(in the rows, 128 means zero)
Known rows, with every step that occurs:
G, N, A, H, Z: [144 145  83 153 129  49 192 159 133 165 182 116 140  92 106 111 107 153
 139 145 162 110 173 160 130  82 134 110  91 111 102 160  52 114 103 109
 129 107 158  86  61 168 111 140 132 143 145 135  81 137 136 151 115]
Z, N, B, M: [129 137  83 147 146  93 127 119 139 177 195  96 179 131 113 138 129  94
 119 129 181  91 170 128 116  78  98 106 107 138  83 158  99  70  50 148
 159 146 114  73  76 143 122 154 134 147 134 125  99 108 125 158 102]
E, G, N, A: [155 123 114 114 111  80 176 151 108 179 143 144 151  89 106 127 129 141
 139 134 158 128 124 138 117  80 133 121 103 137 117 160  63  58 130 141
 140 127 141  88  80 179 116 152 121 136 147  79 118 125 124 183  89]
H, Z, M, B, N, A: [119 103 103 175 142  26 216 130 140 187 216  96 195 110 108 145 143 132
 137 125 128 112 182 153 108  52 120  83  89 109 102 160  87  87  56 157
 162 110 134  44  90 161 113 175 163 123 152 145  78 107 118 110 120]
N, A, H, Z: [142 148  83 157 139  62 194 153 127 171 186 103 128 101 104 119  99 142
 126 163 152  98 148 180 133  86 144  99 112  96  90 174  65 128  91 121
 149 114 166  77  69 156 108 140 114 142 129 147  96 131 131 142 117]
E, G, N: [161 141 112 117  93  98 151 145 128 162 144 137 147  95 120 118 147 136
 126 122 168 116 125 128 119  98 121 128  97 130 115 147  72  74 128 142
 113 137 132  99  84 170 127 127  96 140 157  69 124 140 117 161  89]
Z, E, G, N, B: [152 143  97 108 106  91 143 125 121 174 144 140 158  95 115 123 147 127
 135 148 182 149 151  92 108  81 118 107  76 152 110 143  50  56  94 138
 130 116 122  98  77 157 124 131 118 149 130  72 120 130 133 167  74]
H, Z: [126 143  85 155 132  79 170 142 136 145 172 107 138 121 106 117 123 117
  97 135 159  97 128 173 115 101 133 120 105  98  96 163  84 135 104 143
 123 129 156  75  79 160 120 127 104 142 149 125 105 128 122 139 101]
Z, M: [117 135  85 145 116  80 155 131 129 166 168  92 150 110 124 126 123 121
 115 133 168  89 124 153 119  79 119 106 130 128  89 183  96  98 105 147
 132 122 135  90  91 162 125 142 114 145 124  87 117 112 119 123 105]
B, M, Z, E, G, N: [134 138  98 134 101  74 154 132 116 186 160 124 161  87  98 140 158 139
 156 127 189 150 147  90 134  71 110 104  85 132 137 119  63  40  89 154
 135 129 117 100  58 161 120  91 137 135 163  82 139 142 117 138 107]
J, A, H, Z: [151 163  80 152 117  65 182 165 149 150 177 109  98 111 102 114 101 138
 101 170 167  77 160 189 130 114 124  96 133  98  74 179  52 157  90 119
 147 123 153 102  55 155 104 134 113 156 117 161  77 137 115 145 135]
H, A, N, B: [174 142  63 156 125  84 147 170 119 152 185 106 143 126  96 117 119 120
 145 152 167  95 157 128 125 104 121 107  85 114  73 158  89  65  73 150
 155 113 132  88  88 159 113 142 123 143 115 103  96 147 142 174 106]
H, Z, M, B: [125 142  87 169 118  51 165 120 156 162 193  79 176 119 127 133 138 127
 108 121 158  90 163 165 105  59 114  99 110 106  80 169 103 120  75 149
 137 115 129  56  86 158 125 153 133 130 137 121  98 132 116  99 123]
T, R: [130 129  86 152 111 100 141 154  98 155 142  81 120 117 120 116 129 139
 117 138 170 109  89 180 120 113 132 111 119 101  81 190  95 116 113 151
 141 141 151 121  79 170 122 116 108 156 159 107 128 132 130 127  80]
N, G: [145 148 102 129 139 110 164 147  97 167 150 125 135 126  95 124 120 101
 111 120 158  77 116 146 110  84 130 108 126 120 102 186  68 122 114 127
 119 131 141  94 103 144 129 141 100 157 134 112 121  97 125 148 108]
J, A, N: [169 129  79 139 117  61 160 180 110 143 157 112 111 110  82 117 118 115
 119 152 172  68 135 157 138 120 122 103 120 117  79 189  72  99  93 132
 146 122 138 129  86 171 104 138 127 147 107 129 113 122 120 165 107]
Z, E, G, N, B, M: [150 140  90 112 105  90 132 122 136 181 162 122 173 108 103 133 161 117
 146 133 189 135 175  83 102  60 109 105  77 160 113 129  60  33  77 136
 144 137 107  95  68 164 129 123 128 136 136  77 126 125 131 159  88]
J, A: [147 136  96 133 111  84 163 157 124 159 138 115 105 124 103 126 122 128
 104 159 175  74 122 174 130 111 107 106 143 110  86 182  73 131  95 138
 148 128 141 124  76 161 111 141 113 151 123 117 103 119 120 158 106]
N, A, H: [150 138  93 142 136  74 183 167 106 182 165 106 120 102 106 123  93 146
 145 175 169  91 127 168 136  84 128  97 131 113  82 192  67 109  98 129
 152 120 155 105  78 157 113 140 122 150 128 129 107 123 128 142 103]
D, G, N: [155 126 109 115 116  70 157 164 138 154 137 110 149  99 120 105 141 134
 137 122 192  94 148 126 117  89 122 137  91 122 108 151  68  79 127 129
 110 139 132 117  94 156 121 142 124 146 151  78 120 136 120 172  95]
R, T: [118 128  86 141 123  99 141 155 103 158 142 107 127 114 112 127 121 129
  95 152 177  94  98 180 125  90 118 108 140  97  87 198  89 107 111 162
 124 150 157 119  70 163 138 145 104 161 131  96 101 142 117 156  83]
M, B: [157 131 100 144 115  79 152 145 113 162 160  90 141 122 124 134 141 119
 125 132 177  88 127 160 113  80 106 104 115 101  89 176  90 122  87 150
 139 132 134  94  98 151 135 147 114 136 154 115 109 139 125 126 103]
B, M: [146 135  87 143 114  85 149 144 133 160 164  90 143 128 106 135 143 110
 122 121 180  84 135 154 122  82 114 114 131 119  97 164  94  98  95 143
 138 148 135 101  78 157 133 120 114 136 143 110 128 119 124 129 112]
G, N, A, H: [154 133  92 130 120  56 172 174 112 182 159 107 135  89 107 115 107 154
 156 157 173 104 143 149 140  83 125 107 109 127  96 176  57 104 105 113
 134 114 147 111  73 165 120 145 129 148 135 117  95 145 139 154 103]
B, M, Z: [126 141  93 154 128  90 160 134 123 166 182  79 145 124 107 145 133 119
 132 119 186 102 133 149 130  80 101 104 130 105 100 143  99  82  90 169
 142 141 136  85  67 146 128 111 121 137 170 115 119 139 122 119 121]
M, Z, T: [123 135  76 170 147 107 181 134  99 173 175 101 136 101 114 145 125 138
 107 149 186  97 108 165 125  96 106  92 108  96  96 145 120 100 106 157
 151 144 160  96  83 151 130 133  96 148 174 125 111 141 117 115 107]
E, G: [162 143 108 124 106 109 157 141 113 165 143 132 134 108 116 120 129 119
 114 141 162 111 108 153 109  99 127 118 118 115 104 158  81  90 124 157
 124 139 139  97  97 161 123 132  91 138 144  78 132 125 112 147  95]
D, G, E: [181 128 102 106 111  85 169 171 147 163 147 104 129 119 118 111 146 125
 131 152 167  84 144 117 110  78 126 112 111  91  92 171  91  90 136 142
 108 140 135 102 113 143 108 154 122 153 161  59 148 128  93 157 108]
T, F: [124 128 109 155 117 108 157 140 102 161 133  94 117 110 122 111 137 140
 108 127 172  97 102 184 128 101 123 104 141 116  76 197 102 103  96 154
 130 138 151 102  80 157 138 124 113 152 129 102 147 141 127 139  91]
B, N, A, H, Z: [139 129  97 166 148  49 209 156 123 181 205 120 150 100  91 118 111 139
 136 155 137 110 166 160 123  93 141  88 100  99 103 159  63 114  76 130
 153 119 159  82  75 152 107 141 138 144 147 160  77 118 120 136 113]
J, A, H, Z, M: [134 162  73 160 111  57 181 147 166 156 193  99 122 103 111 121 106 141
 111 164 164  77 181 180 126  91 121  83 138 113  74 184  61 146  76 115
 154 112 141 100  66 168 101 145 129 153  96 142  93 126 106 115 147]
N, A, H, Z, E: [129 140  84 150 148  45 194 152 107 182 181 122 128  90  86 117  94 144
 137 189 160 114 146 156 140  84 152  81 100 104  99 181  42 117  82 125
 155  93 165  96  63 153 107 118 133 149 116 143 103 110 131 136 104]
B, N: [140 119 113 141 132  80 184 149 112 175 169 117 144 114 104 127 137 120
 122 126 153 106 136 140 115 109 117 107 103 120 109 159  85  89  98 146
 131 138 138 108  92 148 127 124 121 149 164 110 112 115 116 139  92]

Rows:
[112 145  89 146 166  87 154 117 111 177 192 104 159 108 119 133 114 121
 118 146 179 114 148 125 119  92  88 102  92 117  77 149 101  75  70 180
 149 122 132  60  69 131 106 146 128 169 154 128  77 144 125 154  99] | M, Z, N, B
[109 118  88 162 168  61 173 137  99 197 190 102 171 104 101 149 113 125
 139 147 170 108 146 136 144  68 106  95 112 118 112 156  91  53  60 175
 168 129 143  67  66 149 106 149 166 145 162 131 103 121 115 143 114] | B, M, Z, N, A
[161 135  74 139 139  86 148 161 119 144 182  83 148 123 101 124 121 104
 122 135 171  98 149 134 118  95 116 106  98 129  62 171  92  74  88 143
 134 119 135  90  96 152 115 149 111 147 122 117 111 129 131 160  88] | A, N, B
[150 161  81 149 113  82 168 136 128 175 171 141 128  82  99 111 118 133
 125 176 160 131 148 139 133  98 149  98  91  99 106 155  48 111  97 129
 133 113 147  94  72 163 116 107 106 142 122 111 123 126 110 130 110] | A, H, Z, E, G
[139 154  88 122 115  81 160 114 143 159 169 143 167  93 109 118 150 132
 113 145 170 151 172 104 105  85 128 114  46 137 112 129  48  77  94 139
 125 112 129  66  61 167 115 134 118 144 132  90 105 131 133 168  88] | H, Z, E, G, N, B
[126 124  54 192 146  81 188 151 103 183 190  78 128  99 121 122 104 163
 116 187 162 108 122 218 128  98 155  82  92  85  81 178 101 128  95 119
 176 125 178 108  63 177 119 142 109 143 148 158 107 143 129 107  97] | N, A, H, Z, T, R
[150  93 120 154 142  51 210 148  97 198 177 108 166 113  97 145 138 134
 149 136 151 114 133 148 110  73 109  90  96 111 101 163  86  81  73 159
 165 127 134  80  96 146 126 163 158 131 167 133  93 119 125 135  91] | M, B, N, A
[170 139 102 126 110  71 171 165 114 190 158 137 131  80 114 114 118 160
 162 161 173 129 145 144 126  82 135 113 107 129  98 160  44  75 120 120
 142 124 139 101  76 170 113 152 116 146 148  95 114 143 124 169  99] | E, G, N, A, H
[180 120 118 136 125  83 195 146 114 205 185 115 166 134  91 142 161  98
 145 107 122  98 160  92  93  58 101  81  93 106  87 175  90  99  84 137
 125 137 117  78 129 122 123 164 142 153 187 104 124 115 101 130 120] | M, B, N, G, E
[155 135  98 123 119  85 136 138 162 155 171  89 178 122 125 122 163 122
 146 126 202  99 194 111  97  64 108 122  82 146 101 129  73  54  92 134
 120 160 104  96  79 152 124 152 140 136 140  84 110 140 132 163 103] | D, G, N, B, M
[141 150  94 133 160  92 172 145  96 201 187 119 153 109 103 127 114 109
 131 124 143  99 140  83 125  71 110  95 100 103  91 178  86  86 100 152
 122 120 133  62 101 120 102 156 138 178 172 102 115 122  97 145 128] | M, Z, N, G, E
[142 145 105 130 128  91 169 132  93 180 150 137 134  80 100 128 130 134
 133 162 171 146 111 120 130  92 120  97 104 110 117 153  70  66 107 185
 137 118 143  97  74 151 113 103 112 143 148  88 140 131 109 140  98] | M, Z, E, G
[194 138  78 127 135  88 170 178 103 168 175 112 138 125  80 120 133  93
 137 103 134  79 142 100 123  78 132 103 104 108  75 194  80  85 119 118
 105 118 137  96 127 145 108 152 118 163 144  90 150 105 106 155 117] | A, N, G, E
[173 145  76 153 128  93 160 178  88 165 172 134 141 127  77 116 110 105
 141 128 143  82 141 119 137  96 139 106  92 112 102 169  58  83  97 129
 140 108 129 101 106 158 118 131 118 140 117  97 104 109 133 172 128] | H, A, N, G
[113 144  77 139 124  71 152 125 124 178 182  89 166 112  99 145 155 125
 155 127 202 137 174  85 122  58  85  94  76 146 107 126  65  53  61 148
 143 119 120  85  43 147 123 109 143 148 150 106  99 152 145 138 104] | G, N, B, M, Z, E
[143 123 121 156 133  77 177 118 117 198 195 110 196 119  99 150 154 108
 137  92 138  94 171 113  93  53 105  79  98 131  96 165  83  85  68 144
 139 124 106  71 120 137 130 167 148 146 146 116 101  91 108 103 124] | Z, M, B, N, G
[161 138 103 112 121  79 153 148 149 150 152 108 159 110 135 109 143 130
 132 135 200 108 170 115  94  78 114 122  76 142  99 142  71  67 113 139
 114 139 123  96  90 152 119 161 124 154 149  84 107 146 129 174  91] | D, G, N, B
[143 112 106 165 114  56 182 130 129 185 193  89 179 113 117 144 149 126
 137 108 154  98 157 132 102  68  92  86 104 123  95 162 100  83  62 153
 149 128 117  76 103 154 129 158 151 134 156 113 100 118 114 103 111] | Z, M, B, N
[153 136  94 142 131  40 193 167 147 159 176 116 151  86 117 101 116 158
 151 162 177 100 185 147 124  73 150 117  78 109 109 150  40 103 121 116
 125 112 151  89  70 161 102 156 140 142 144 124  93 141 123 164 116] | D, G, N, A, H, Z
[111 140  93 153 151  78 160 140  99 179 177 113 152  95 119 128 117 123
 120 141 170 111 122 128 140 106 101 111 102 112  96 163  98  91  84 176
 137 126 142  81  76 138 111 131 128 162 160 123  96 136 111 145 102] | M, Z, N
[163 137  99 116 116  66 168 166  97 203 143 150 138  66  99 116 114 157
 164 176 167 146 146 110 137  77 131  96  89 135 115 166  30  64 106 119
 145 104 144 119  70 175 112 130 136 144 125  90 124 124 132 168  90] | Z, E, G, N, A, H
[139 101 118 137 148  64 205 148  98 190 165 128 154 109  89 135 129 127
 133 139 139 113 126 146 120  96 124 101 113 118 112 165  75  76  95 147
 156 124 155  98  91 146 116 151 143 143 155 124 105  99 122 152  86] | B, N, A
[148 129 101 116  95  78 149 142 106 178 131 157 146  79 108 116 146 132
 135 142 173 130 135 104 127  90 132 119  83 136 123 155  43  70 116 134
 125 114 132 122  80 167 127 109 116 143 142  65 140 122 125 163  78] | Z, E, G, N
[127 156  78 172 145  61 162 143 132 168 200 121 145  94 118 106  99 122
 119 155 160  91 163 156 136 110 131 108  96 102  87 174  73 127  77 127
 134 109 151  83  72 149 105 131 120 164 132 150  78 125 111 139 118] | A, H, Z, N
[118 149  89 159 162  93 158 122  92 194 197 122 176 119  93 141 119  96
 131 112 161  94 149 106 127  69 106  99 104 128 108 154  78  72  72 147
 141 136 119  65  74 132 119 136 137 156 151 130 109 102 107 138 137] | B, M, Z, N, G
[139 156  60 176 142  96 175 146 143 164 203 110 130  99 111 120 116 136
  96 161 177  82 150 191 123 102 137  93  98  90  92 157  99 135  99 113
 146 140 166 104  75 163 127 133  84 143 143 143 100 132 116 111 119] | A, H, Z, T
[159 143  94 115 147  91 159 154 107 196 173 136 149 116 107 121 122  92
 115 127 132  83 141  88 126  74 117 101 101 115  83 195  78 107  99 134
 114 121 130  81 118 130 111 159 130 175 151  88 127  99  99 157 116] | Z, N, G, E
[156 110 116 153 119  63 178 141 118 182 178 103 160 120 107 135 152 124
 143 120 153 101 143 141 106  95 101  96  95 106  95 156  95  95  70 162
 145 141 129  93 102 141 133 148 133 135 170 121  93 126 119 123  97] | M, B, N
[147 118 102 114 116  64 176 150  92 195 131 156 149  72  96 125 129 141
 146 156 163 139 130 110 133  73 139 108  85 140 122 160  37  51 110 146
 142 105 141 106  80 175 116 127 135 134 137  73 139 114 130 174  78] | Z, E, G, N, A
